Each row comes from the steps of one walk. Every step used is in the known rows, and no mark comes twice. Write the walk behind each row, first mark first.
Known rows
fibos-mizom: [ -1   4  -8   3   3   1   3  -4  -2   0  -1   4  -8   3   9   1   2   2
  -1  23   3   1   2   3  -8  29   7   6  -4  -4  -8   1  21 -12   7   0]
tonura-mida: [  1   5  -7   3   4   3   5   3  -5  10   5   2   5   0   7 -13 -10   5
   9  25  12   1   1  -2   7  -8   9  -7  -1   8  -1  -3   6  -3  -1   5]
dezovis-mida-nukeg-fibos: [ -6   1   2   8  -3  -4  13  -2   8  -2  -7   5   3   3   5   8   0   1
   0 -16  -9  -2   2   7 -15  -8   4   7   4   0  13  -5  22  19  -7 -11]
nukeg-mizom-fibos-mida: [  5  -9   2  -5   2   1  -8   0  -3  -3  -3   4  -2  -5  -5   0  -6  -3
 -13 -13  -4  -2  -5  -6  13   4  10  -9   2   4  11   5  15  15   5   2]
dezovis-mida-fibos-nukeg: [ -6   2   3   7   2  -1   1  -7   4   1  -7   3   7   2  -3  -3  11  -1
   4  20  -3   4   4   3  -8  -5   8  13   2  -4  -1 -13 -20  15  -4  -7]
mida-nukeg-mizom-fibos: [ -4  -8   1  -1   1   2  -4  -3   4  -9  -7  -2  -5  -4  -9  15  -2   1
 -14  -5  -3  -3   1   3   4   6   2  -2   5  -1  -1   0  28  -9  -3  -5]
riki-nukeg: [  2   5  -4   7  -1   6   3   4  -2   1   6  -3  -6   0   5   0  -1   1
   9  16  -1   3   1   0  -8  -4   5   8  -2   0 -10   0 -28 -12   1  -2]
mizom-fibos-nukeg-gemika: [  1  -7   5  -2   3   3  -9   1   1  -2  -4   5   1   5  -4   8  12 -11
   3 -43  -4  -1   1   7  -3  -1   1   3  -4  -6  -6  -5 -11 -16  -3   0]
dezovis-mida-fibos: [ -9   2   2   7   1  -3   3  -5   6   2  -1   5   6  -1   2  -6   3   6
   5  31  -3   1  -1   4  -9  -8   8  10   1  -3   6 -10  16  18  -6  -4]
fibos-mida: [  6   7  -6   0   2   3   1  -1  -4   4   3   7  -3   2   6   0 -11  -2
   8  28   0   4  -2  -4  -2 -10   8  -4  -3   4   3   5   8  21   8   0]
tonura-mida-dezovis: [  0   5  -4   3   3 -14   4   0  -2   7   3   6  11   2   6 -18  -6  15
   8  23  12   1   2  -6  13  -8   6  -8   0   5  -4   2   8 -10  -2  18]
mida-fibos: [ -4   4  -2   3   2  -3  -3  -4   3   1  -1   0  -4  -1   1   4  -3   3
   6  39   5   1   0   2  -1  -5   0   5  -3  -2 -11  -6  19  -9  -1   3]
tonura-mida-nukeg: [ -1   5  -6   3   2   3   7  -1  -3   4  -2  -2   3   2   6   0 -15   6
   6  32  12   0   5   1   5  -7   5 -12   2   9  -5  -4  10   0  -2  -2]
riki-nukeg-mizom-fibos-mida-dezovis: [  8 -10   5   1  -1  -7  -9   1  -1  -5  -3  -1   3  -2  -6  -5   0   6
 -14 -17  -2   1  -5 -11  13   6   5  -4   5   2   8   8 -27   4   3  10]
mizom-fibos-mida-dezovis: [  4  -6  -5  -4   4 -13  -5  -4   2   1   1   5   0   2  -3  -7  -3   6
   6 -25  -3  -1  -5  -8   6  -6   3  -7   0   1   4   8  12  11   0  12]
nukeg-riki: [ -4   4  -3  -1   2   4   4   1  -3   4   1   3  -5  -8   7   3   4  -6
  -2  19   0   0  -1   4  -9  -9  -8   4   0  -5  -2   1  12 -13   1   1]
dezovis-mida: [ -7   4  -2   8   2   0   7  -2   6   3   5  10   5   1   6  -8   4   4
   7  16  -8   2   0   5 -12 -10  12  10  -1  -2   6  -5  14  16  -3  -4]
riki-nukeg-fibos-mida: [ 11   2   1   3  -6   3   4   6  -5   3  -1  -3  -5   3   8   2  -8  -6
   5 -24  -3   2  -3  -6  -3  -7   2   0   0   7   6   5 -33  14   6  -3]
fibos-mida-dezovis: [  4   8  -4   1   3 -12   0  -3   1   2   1   8   3   4   4  -5  -7   7
   7  26   2   3  -1  -8   3 -10   2  -6  -2   0   3   8   8  13   7  13]
dezovis-mida-nukeg-mizom-fibos: [ -8  -9   4   4   1   0   1  -4   9  -7  -6   4   4  -3  -5   4   3   3
 -14  -7 -11  -2   1   4  -3   3   9   2   8  -2  14  -4  25  18  -8 -11]
dezovis-mida-nukeg: [ -9   4  -3   8   0   3  10  -5   8  -2  -1   6   3   3   4   4   0   5
   4  24  -8   1   3   8 -16  -8   7   8   3  -2   5  -6  19  18  -6 -12]
riki-nukeg-mizom: [  2   0   3   7  -3   8  -1   5  -1  -4   0  -2  -3  -5   1   3   2   1
 -10  22   0   2   1  -2   3   5   5   6   1   0  -2   0 -24 -13   4  -1]
zarar-fibos: [ -6  -3  -4 -10   0   1   2   7   2   1  19  -2  -7   0  -7  -3  -1   3
  10 -21   1  -1  -2   2   2  -4   3   3  -5  -3  -4   1  19 -12  -5   2]
riki-nukeg-mizom-fibos: [  3 -11   4   3   0   6  -7   4  -2  -5   1  -5  -4  -7  -5   0   4   0
 -11 -19  -6  -1  -3  -3   6   8   7   3   3   2   0   1 -22 -13  -1   1]
zarar-fibos-mida: [  0  -3  -4 -12   1   3   1   4   1   4  17  -1  -4   2  -6  -5  -9   0
  10 -17   0   0  -5  -4   6  -7   6  -7  -5   1   6   6  10  17   2  -1]
riki-nukeg-zarar: [  4   7  -2   5  -6   9   1   5  -1   1   3  -3  -3  -2   4   2   6   0
   3  28   0   2   0   3  -7  -4 -27   0   1  -1 -11   1 -28 -11   3  -2]
zarar-nukeg-mizom-fibos: [ -5  -9   3  -5   1   0  -5   4   3  -8  13 -12   6 -10 -14 -17   5   5
  -7 -27  -8  -5  -4   4   3   8   5   7   1   2   8   1  -8 -14 -10  -2]
nukeg-mizom-fibos: [ -2 -11   2  -2   2   0  -7   1  -1  -5  -1   3  -3  -6  -6   1   4   1
 -13 -17  -3  -2  -3  -1  10   7   7   0   2   1   2   1  24 -12  -1   4]

Which walk is each row?
[  2   3   4   3   0   4  -3   0  -4  -5  -8   1  -1  -2  -6   6  11  -8
 -10  15   1   3   5  -1   5   7   7   8   0  -3  -8  -4 -23 -14   5  -3] : fibos-nukeg-mizom
[ -2   4   1   2  -5  -2   9  -1   4  -3  -8  -2  -8   4   4  18  -5  -2
   2 -15  -1  -1   3   6  -8  -5  -4   2   1   1  -4   0  26  -7  -3  -7] : mida-nukeg-fibos
[ -5  -4   0 -12   0   6   1   6  -3   3   9  -7  -5  -4 -10   0  12 -10
   2 -36   1  -1   2   2   2  -2  -5   6  -2  -7  -8  -1 -24 -16  -3  -2] : zarar-fibos-nukeg-riki
[ -4   2  -2 -10  -4   5   0   7   3   1  13  -2  -3  -1  -7  -1   7   1
   4  -4   2  -4  -3   4   2  -4 -31  -7  -2  -4  -7   2  19 -11  -3   3] : nukeg-zarar-fibos
[ -8   0   5   5   3   0   3  -7   3   3  -9   2   8  -5  -1  -3  13  -6
  -5  19  -4   2   3   4 -10  -6  -1  11   4  -7   4 -12 -23  14  -4  -7] : dezovis-mida-fibos-nukeg-riki
[  1   2  -1   1  -4  -1  10   1  -3   4  -6  -4   3   4   7   3 -15   3
   3  -9  11  -2   4   1   6  -7   3 -11   4  10   3  -2  14   1  -4  -2] : tonura-mida-nukeg-fibos
[  0  -8   4  -6   2 -13  -7   1   4  -7  10  -9  13  -8 -14 -22   2  10
 -11 -23  -7  -3  -4  -5  10   6   4  -2   2   2  15   9 -14   2  -5   7] : zarar-nukeg-mizom-fibos-mida-dezovis
[  3   7  -7   1   1   3   2  -4   1  -1  -3   0  -5   4   3  13 -15  -3
   5  35   1   2   2  -3  -5  -9   3  -8  -1   3   0   5  12  23   6  -7] : fibos-mida-nukeg
[  1   4   9   0   3   2  -5   1  -3   5  -9   2  13   5   2  -2  -3  -2
   1  26  16   1   5   2  11  -5   3  -7  -1   3  -3 -12 -19  -5  -2   3] : tonura-mida-fibos-nukeg-gemika
[  6   0  -1   6  -7   2   5   1  -7   0  -5  -5  -7   4  11   3   3  -2
  -3 -28  -1   1   0  -1  -8  26   2   9  -1   0  -3   2 -21 -12   5  -2] : riki-nukeg-fibos-mizom
[ -2   5   4   2   2   5   4   3   2   1  -3   5  10   7   8   7 -12   1
   0  29  11  -3   4   6   2  -8   2 -14   0   3   4  -4  21  -2  -2  -3] : tonura-mida-nukeg-gemika
[ -2   0  -4  -9  -5   4  -2   4  -1   1   9  -1  -4   2  -3  -1   9   2
  -4  -2   2  -4  -1   3   2  26 -29  -7  -3  -6  -7   4  23 -11   2  -1] : nukeg-zarar-fibos-mizom
[  5  -8  -8  -4   4   0  -6  -2  -3   4   3   1  -5   0  -1  -4  -8  -3
   7 -23  -4  -1  -5  -5   2  -7   8  -7  -1   6   2   6  10  16   1   0] : mizom-fibos-mida
[  7   4   1  -1  -4 -16   4   0   0   2  -6   7   2   6   7  -3  -5   2
   3 -24   0   1  -3  -6   4  -8  -2  -5  -2   2  11   8  14  12   4  12] : nukeg-fibos-mida-dezovis
[  0   2  -6   1   4  -2  -1  -5  -8   8  -5  -1   5   1   8  -9 -11   8
  -2  40  18   1   3  -5  11  23   8  -8   1   6  -5  -5  11  -1   3   3] : tonura-mida-fibos-mizom
[  2  10  -2   1  -3   8  -2   0  -2   1  -5  -1  -1   2  -2   5  15  -9
   4  22   2   4   5   4  -4  -3 -26   2  -1  -3 -17  -4 -26 -14   5  -3] : fibos-nukeg-zarar
[ -8   4  -1  -4   1   4   5   3   0   1  15 -11   4 -11  -1 -14   5  -2
   2   7  -5  -2  -1   7 -14  -6  -8   9  -2  -4   3   0 -20 -16  -7  -4] : zarar-nukeg-riki
[  5   0   3  -6  -7  -2  -2   7   1   1  11  -5   3   2  -6  -7   3   6
   1  -4   0   0  -2  -7   7  -4 -29 -12   1  -1  -1  10 -33   5   1   8] : riki-nukeg-zarar-fibos-mida-dezovis
[  8 -10   4   0  -1   7  -9   2  -5  -3   0  -4  -2  -4  -5  -3  -4  -3
 -12 -15  -4  -1  -3  -9   9   5   8  -4   5   5   7   5 -29  12   4  -2] : riki-nukeg-mizom-fibos-mida
[  0   2  -2   2  -4  -2   8  -5   1  -5 -13  -3  -9   6   8  19  -3  -2
  -6 -14   1  -2   4   5  -8  25  -2   1   1  -1  -4   2  29  -8   2  -8] : mida-nukeg-fibos-mizom
[ -2   3   1  -1  -5  -3   6   4   2  -2  13 -12   3  -3  -2 -14   2   3
   9 -37  -5  -3  -3   7 -10  -4  -1  11  -4   3   8   0 -12 -13  -8  -5] : zarar-nukeg-fibos
[  1   5   8   5  -3   9   0   8   4  -2   4   6   1   5   9   9   3  -2
   2  13  -1   0   0   7 -10  -5  -1   5  -5  -6  -2  -2 -17 -14   2   0] : riki-nukeg-gemika
[ 10   2   4   3  -7  -9   4   2  -2   2  -4  -1   0   5   6  -3  -5   3
   4 -25  -1   3  -2  -9   1  -7   0  -1   0   4   6   8 -32   8   5   9] : riki-nukeg-fibos-mida-dezovis
[ -1  -4   3 -13  -1   4   0   4   3  -5   8  -3  -4   0 -12   8 -11  -1
  -9  -6   1  -2  -1  -4  12   2   3 -12   1   0  11   7  17  19   2  -8] : zarar-fibos-mida-nukeg-mizom
[  2   2  -2   1  -4  -3   5  -2  -4   1  -7   3  -8   5  11   4   3  -2
  -3 -26   1  -2   0   3  -5  28   2   6  -3   0  -1   2  24 -11   5   0] : nukeg-fibos-mizom
[  1  -7  -5  -1   5   1  -6  -1  -4   0  -1  -3  -5  -1  -7   2  11  -7
   9 -41  -3   2   2   1  -1   0   6   6  -1   0 -15  -4 -21 -15  -3  -1] : mizom-fibos-nukeg
[ -1  -9  -3  -4   6   4  -5  -3  -5   3  -3  -6  -5  -6  -6   3  14 -13
   0 -44  -4  -1   1   3  -4  -2  -5   4   1  -2 -10  -3 -24 -16  -3  -1] : mizom-fibos-nukeg-riki
[ -1   5  11   2   2   1  -6  -2   4  -4 -10   4   4   6  -1  15   9  -9
   1  23   6   1   4   8  -3  -2  -2   5  -4  -8  -8 -11 -11 -14   1   0] : mida-fibos-nukeg-gemika
[-7  1 -1  8  2 -3  2 -8  4  1 -6  7  4  2  6 -5  5  7 -4 31 -2  0  1  3
 -9 22 10  8  1 -5  4 -7 20 18 -2 -5] : dezovis-mida-fibos-mizom
[  2   2   1 -11  -5  -6  -4   4   3   2  10   2   3   2  -7  -7   2   6
   1   1   2  -2  -4  -5  11  -6 -33 -16   0  -3   1  10  13   9   2  11] : nukeg-zarar-fibos-mida-dezovis
[ -1   5   1   2   2   1  -4  -5  -1  -1  -8  -4  -3   0  -4   7   6  -5
   6  26   4   4   5   1  -1  -3   2   8  -1  -2 -17  -9 -21 -12   0  -2] : mida-fibos-nukeg
[  8   3   0  -2  -4  -2   4   2  -5   3  -4   3  -3   4   8   2 -10  -6
   4 -23  -2   1  -3  -2  -1  -9   2  -3  -3   8  10   5  12  17   6   0] : nukeg-fibos-mida
[  3  -7  -6  -4   4   1  -5  -5   0  -1  -2  -2  -7   2  -3   9 -11  -3
   5 -17  -4  -1  -2  -3  -1  -6   3  -9   1   5   0   4  15  20  -1  -6] : mizom-fibos-mida-nukeg
[  3 -10   4  -5   2 -11  -9  -2   1  -5  -4   7   4  -4  -7  -5  -1   4
 -15 -13  -3  -1  -5  -9  17   4   5  -9   3   1  11   7  18   8   4  13] : nukeg-mizom-fibos-mida-dezovis
[ -4   4   3  -1   2   1  -4  -5  -3   1 -12  -4  -2  -6  -3   8   9 -11
  -3  23   5   2   4   3  -3  -4  -9   8   2  -6 -13  -7 -25 -13   0  -1] : mida-fibos-nukeg-riki
